Each row was made from one small tree. Brackets hold a mark, then the marks that hang from it, in alphabetical order. Every link used is in the known rows. Write each row's tree.
Known rows
{G {C E} {R L}}: [ 1.985 -2.228  0.003  1.028  0.498  0.823  1.969  1.820  2.604 -0.662
  0.160  0.088 -1.066  0.101  3.520  2.573  3.104  1.309 -5.859  3.584]
{Y {R L}}: [-3.342  1.910  0.810 -0.484  0.944  0.057  3.504  0.655 -0.959 -0.316
  1.900  2.272  1.067 -1.368  1.855  0.197  1.989 -2.627 -3.406  3.419]
{C {E {J L}} {G F}}: [ 2.060 -1.014  3.428  2.324  3.693  0.305  3.103  1.459 -1.146  1.982
  1.474  2.433  1.246 -0.409 -4.777 -0.446  0.722 -2.064 -1.804  1.655]
{R L}: [-1.527 -0.044  0.111  0.431  1.040 -0.424  1.808  1.390  1.597 -0.229
  1.040  1.768  0.279 -1.341  1.530 -0.087  3.428 -0.911 -1.697  1.281]
{E C J}: [-2.195  1.075  0.972 -3.142  1.142  0.402  1.582 -0.185  0.989  3.180
  0.838 -0.644  3.400 -0.433 -3.309  0.022  1.434 -1.446 -1.187 -0.214]
{F G}: [-0.419  1.235  0.912 -1.270  0.412 -1.148  2.512 -0.804 -0.121  1.292
  0.518  0.263 -1.127 -0.910 -0.897 -1.026 -0.245 -0.907 -0.861 -1.112]
{G {C {E R}}}: [ 2.652  0.209  0.067  3.088 -1.219  1.838 -1.535  1.191 -1.044  0.276
  0.035 -3.237  0.915 -1.583 -0.894  1.280 -0.829  1.093 -2.913  2.864]
{G C F}: [ 1.729  0.660  0.607  1.145 -0.936  0.165 -1.634 -1.994 -0.455  4.798
 -0.110  0.821  0.863 -0.012 -2.338 -2.501  0.963  0.666 -2.448  2.840]
{C {E J {R L}} G}: [ 1.188 -0.464  2.712  1.713  2.186  0.459  2.492  3.499 -0.657 -0.543
  0.982  0.237  1.412 -3.072 -1.896 -0.551  0.812 -3.229 -1.550  1.043]
{F {G {C {E J}}}}: [ 2.529  0.892  1.470  0.557  1.959 -0.216  1.076 -1.511  0.425  0.813
  0.432 -2.252  1.349  0.644 -2.628 -0.821  0.238 -1.317 -3.150  1.819]
{F {G C}}: [ 1.441  0.049  1.183 -1.294  0.043 -1.699  0.973 -1.973  1.110  2.142
 -0.305 -1.380  0.773 -0.067 -1.538 -1.347 -0.194  0.348 -2.055  0.848]
{F {G R}}: [ 0.689  0.619  0.602 -4.023  0.839 -0.699  4.671 -1.024  0.077  2.363
 -0.097 -0.006 -2.450  0.026  0.933  0.148 -1.104  0.175 -2.099 -0.857]
{G F R}: [ 1.236  0.536  0.096 -1.479 -0.057  0.988  2.126 -1.050 -1.906  5.500
 -0.169  2.176 -2.465  0.274  0.329 -1.024  0.390  0.445 -2.798  0.812]
{G C}: [ 0.573 -0.593  0.286  0.186 -0.859 -0.753 -0.817 -0.645  1.745  2.539
  0.092 -1.247  2.170  0.350 -0.879 -0.666  1.622  1.114 -0.949  3.368]
{Y R}: [-2.946  2.657  0.237 -0.719 -0.926  0.243  2.255 -0.352 -2.174  1.303
  1.763  1.733  1.002 -0.952 -0.430  0.012  0.046 -1.745 -1.411  3.614]
{G {C E} F {R L}}: [ 3.566 -1.271  0.812  2.543  0.787  1.504  1.162  0.535  0.352  2.448
 -0.334  2.238 -2.710 -0.003  2.106  1.115  2.588  1.336 -7.558  2.965]
{L R}: [-3.002  1.565  1.624  1.254 -0.708  1.581  2.088  0.149 -0.658  1.833
  1.426  0.036  1.123 -0.584 -2.101 -2.822  1.784 -2.071 -0.465 -0.172]
{E {C G} J}: [-1.643 -0.541  3.522 -3.647  1.095 -0.271  2.826  1.166  1.557  2.909
  1.023  1.530  3.906 -1.772 -6.178 -0.892  0.798 -2.382  0.289 -0.220]
{G F {R L}}: [ 0.798  0.122  0.337 -0.991  1.202  0.264  3.271  0.214 -0.428  3.932
  0.056  3.398 -2.718 -0.505  2.378 -0.637  2.480 -0.016 -4.808  0.484]
{E C}: [-2.596  0.100  0.448 -1.617 -0.922  0.421  1.686  0.704  1.212  1.886
  0.704  0.699  1.942 -1.743 -2.454  0.931  1.157  0.055 -1.524 -0.557]
{G {C E}}: [ 1.870 -0.697  0.047  3.210 -1.256  1.417 -1.453  0.731  1.072 -0.698
  0.773 -0.468  0.543 -0.265 -0.808  1.020  1.373  1.065 -2.247  3.530]
{C {E {J L} R}}: [ 1.043  0.577  0.502  1.197  4.141  0.765  2.309  1.706 -1.916  0.889
  0.823 -4.217  2.348 -0.538 -1.122  1.861 -0.356 -1.767 -1.931  1.818]
{E {C G} J {R L}}: [-0.846 -0.994  3.789 -3.000  2.587 -1.443  3.704  2.471  1.075  2.876
  0.454 -0.430  3.468 -3.965 -4.078 -0.624  0.747 -3.402 -2.143 -1.137]
{F {G {C E} {R L}}}: [ 3.250 -1.852  1.196 -0.065  1.244 -0.347  3.534  0.496  1.993 -0.697
 -0.219 -0.166 -2.754 -0.537  2.793  2.387  1.887  1.194 -6.990  1.002]

Which tree is each row?
[ 1.911 -0.960  2.568 -1.919 -0.818  0.165  3.276  0.308 -0.982  5.086
  0.282  4.636 -2.088 -0.877 -1.938 -1.567 -0.118 -0.096 -1.004  1.021]  {C {G F R}}
[ 3.717  0.148  1.194  1.681 -0.341  0.194  0.118 -0.401 -1.788  0.717
 -0.502 -3.452 -0.647 -1.878 -1.644  0.746 -2.255  0.665 -3.544 -0.237]  {F {G {C {E R}}}}
[ 2.738 -1.253  0.840 -0.715  0.896 -0.502  1.712 -0.470  1.270  5.152
 -0.424  1.447 -1.137  0.545  1.991 -0.637  2.920  1.417 -6.079  2.836]  {G C F {R L}}
[-2.027  0.690  1.071 -2.556  2.871 -0.371  3.018  1.496  0.328  3.389
  0.223 -2.560  2.969 -2.436 -1.853  0.114  1.014 -2.150 -3.838 -1.188]  {E C J {R L}}
[-0.010 -1.103  3.788 -0.450  0.146 -0.082  3.262  2.097 -1.330  3.654
  0.055  2.806  0.500 -5.136 -4.126 -0.658  0.498 -1.798 -3.802 -2.598]  {E {C {G F}} {R L}}
[ 2.316 -0.394  1.305  2.049 -0.237  0.482  0.459 -0.719  0.469 -0.501
  0.205 -0.603 -0.359 -0.487 -1.344  0.664  0.088  0.400 -3.534  1.181]  {F {G {C E}}}
[-0.854  1.729  1.464 -3.044  1.386  0.134  1.835  0.112 -1.019  4.470
 -0.120 -3.070  3.725 -1.713 -3.908 -0.219 -0.907 -1.743 -1.496 -0.585]  {E C J R}
[-0.372 -2.462  2.429 -4.451 -0.958  0.103  4.531  1.955  2.468  2.950
  0.626  2.449  0.468 -2.126 -2.890  2.172  0.433 -0.110 -1.229 -0.610]  {E {C {G R}}}
[ 2.253 -2.059  2.911  1.809  0.708  1.392  3.839  3.032 -0.484  0.696
  0.654  6.047 -3.632 -2.694 -0.227  0.799  1.976 -0.818 -4.740  0.870]  {C E {G F {R L}}}
[ 1.933  0.750  2.225  0.883  1.113  1.194  1.123  2.156 -2.329  0.685
  1.486 -0.440  1.159 -2.830 -4.562 -0.419 -1.665 -2.613  0.533  1.293]  {C {E J R} G}
[ 1.486 -1.827  2.778 -1.259  0.605 -0.250  4.352  1.672  0.215  3.472
  0.436  5.607 -2.275 -1.471  0.114 -1.463  1.944 -1.072 -3.116  0.501]  {C {G F {R L}}}
[ 1.641 -0.275  2.282  2.555 -1.607  1.530  1.052  2.879 -2.188 -1.006
  0.999  0.711 -0.452 -3.651 -3.149  0.602 -1.577 -1.469  0.588  0.799]  {C {E R} G}
[-0.760 -3.070  2.974 -4.101  0.522 -0.504  5.765  3.201  3.661  1.149
  0.725  3.557  0.202 -2.874 -0.451  2.015  2.788 -0.413 -3.727 -0.697]  {E {C {G {R L}}}}
[ 0.070 -2.054  3.551 -3.410  3.621 -1.829  4.415  2.324  0.679  4.009
  0.627 -2.829  4.828 -2.145 -5.586  0.723 -0.518 -1.949 -0.600 -0.618]  {E {C G} {J L} R}
[ 0.536  2.378  0.436  1.546  1.341  1.633  0.432  1.240 -2.733  0.882
  0.952 -2.911  0.812 -1.531 -1.847  0.254 -1.238 -1.984 -1.338  1.094]  {C {E J R}}
[ 0.373 -0.459  0.954 -3.145  2.097 -1.426  5.994  0.435  1.371  1.237
  0.356  0.776 -2.876 -0.631  3.282  0.508  1.490 -0.146 -4.246 -1.425]  {F {G {R L}}}
[ 2.902 -0.824  1.062 -3.697  0.220 -1.428  3.250 -1.821  1.635  3.545
 -0.709 -1.914 -1.031  1.372  0.767 -0.270 -0.566  1.417 -3.573  1.172]  {F {G C R}}
[ 3.142 -0.518  0.358 -1.376 -0.449  0.253  0.606 -1.519  0.035  6.392
 -0.696  0.587 -0.944  1.710 -0.016 -1.119  0.577  1.709 -4.290  3.214]  {G C F R}
[ 1.697  0.668  3.064  1.927  1.189  1.649  1.012  0.598 -2.391  2.278
  1.550  4.076 -0.291 -1.030 -5.935 -2.182  0.376 -2.857 -0.505  1.249]  {C {E J} {G F}}
[ 1.403 -2.778  2.258  0.820  0.386  0.896  4.311  4.261  1.620 -2.126
  1.150  4.106 -2.225 -2.294  1.247  2.241  2.397 -0.838 -2.814  1.309]  {C E {G {R L}}}
[-1.394 -0.571  4.411  2.582  3.592  1.083  4.708  2.834  0.503 -0.026
  2.348 -0.158  3.255 -0.364 -4.977 -0.881  2.254 -4.473 -0.526  1.177]  {C {E {J {L R}}} G}
[-0.032 -2.992  3.107 -5.870  4.033 -1.375  7.301  1.837  3.182  3.894
  0.427 -0.325  3.643 -0.052 -3.035  2.482  1.193 -0.741 -2.394  0.476]  {E {C {G R}} {J L}}
[-4.192  0.316  2.991 -1.693  3.725  0.274  5.188  0.678  1.029  4.030
  1.427 -2.587  5.125 -0.065 -4.298 -0.495  2.784 -3.315 -2.741 -0.783]  {E C {J {L R}}}
[ 1.627 -0.400  2.639  3.628 -1.208  1.750  0.681  1.254 -1.948  0.720
  1.359  5.652 -1.780 -2.489 -4.482 -1.180  0.224 -1.429 -1.086  0.790]  {C E {G F}}
[ 2.024  0.631  0.311  2.104  1.093  1.083 -1.126 -0.241  0.966  1.049
  0.515 -1.750  2.562  1.228 -1.917  0.082  1.324 -0.576 -2.418  4.203]  {G {C {E J}}}
[ 1.516 -1.860  1.686  0.348 -1.203  1.583  3.199  2.850  0.180 -0.808
  1.429  3.342 -2.006 -1.679 -0.661  2.123  0.447 -0.110 -0.730  1.871]  {C E {G R}}
[-0.350 -1.487  2.951 -1.908 -1.176 -0.172  2.308  2.103 -0.203  2.735
  0.371  0.118  2.648 -4.568 -5.131  0.451 -1.368 -0.832 -0.144 -1.131]  {E {C G} R}
[ 1.132 -0.926  3.749 -4.799  1.355  0.232  4.198 -0.062 -0.252  7.292
 -0.175  3.094  0.772 -1.094 -5.202 -1.372  0.367 -1.490 -2.717 -0.690]  {E {C {G F R}} J}
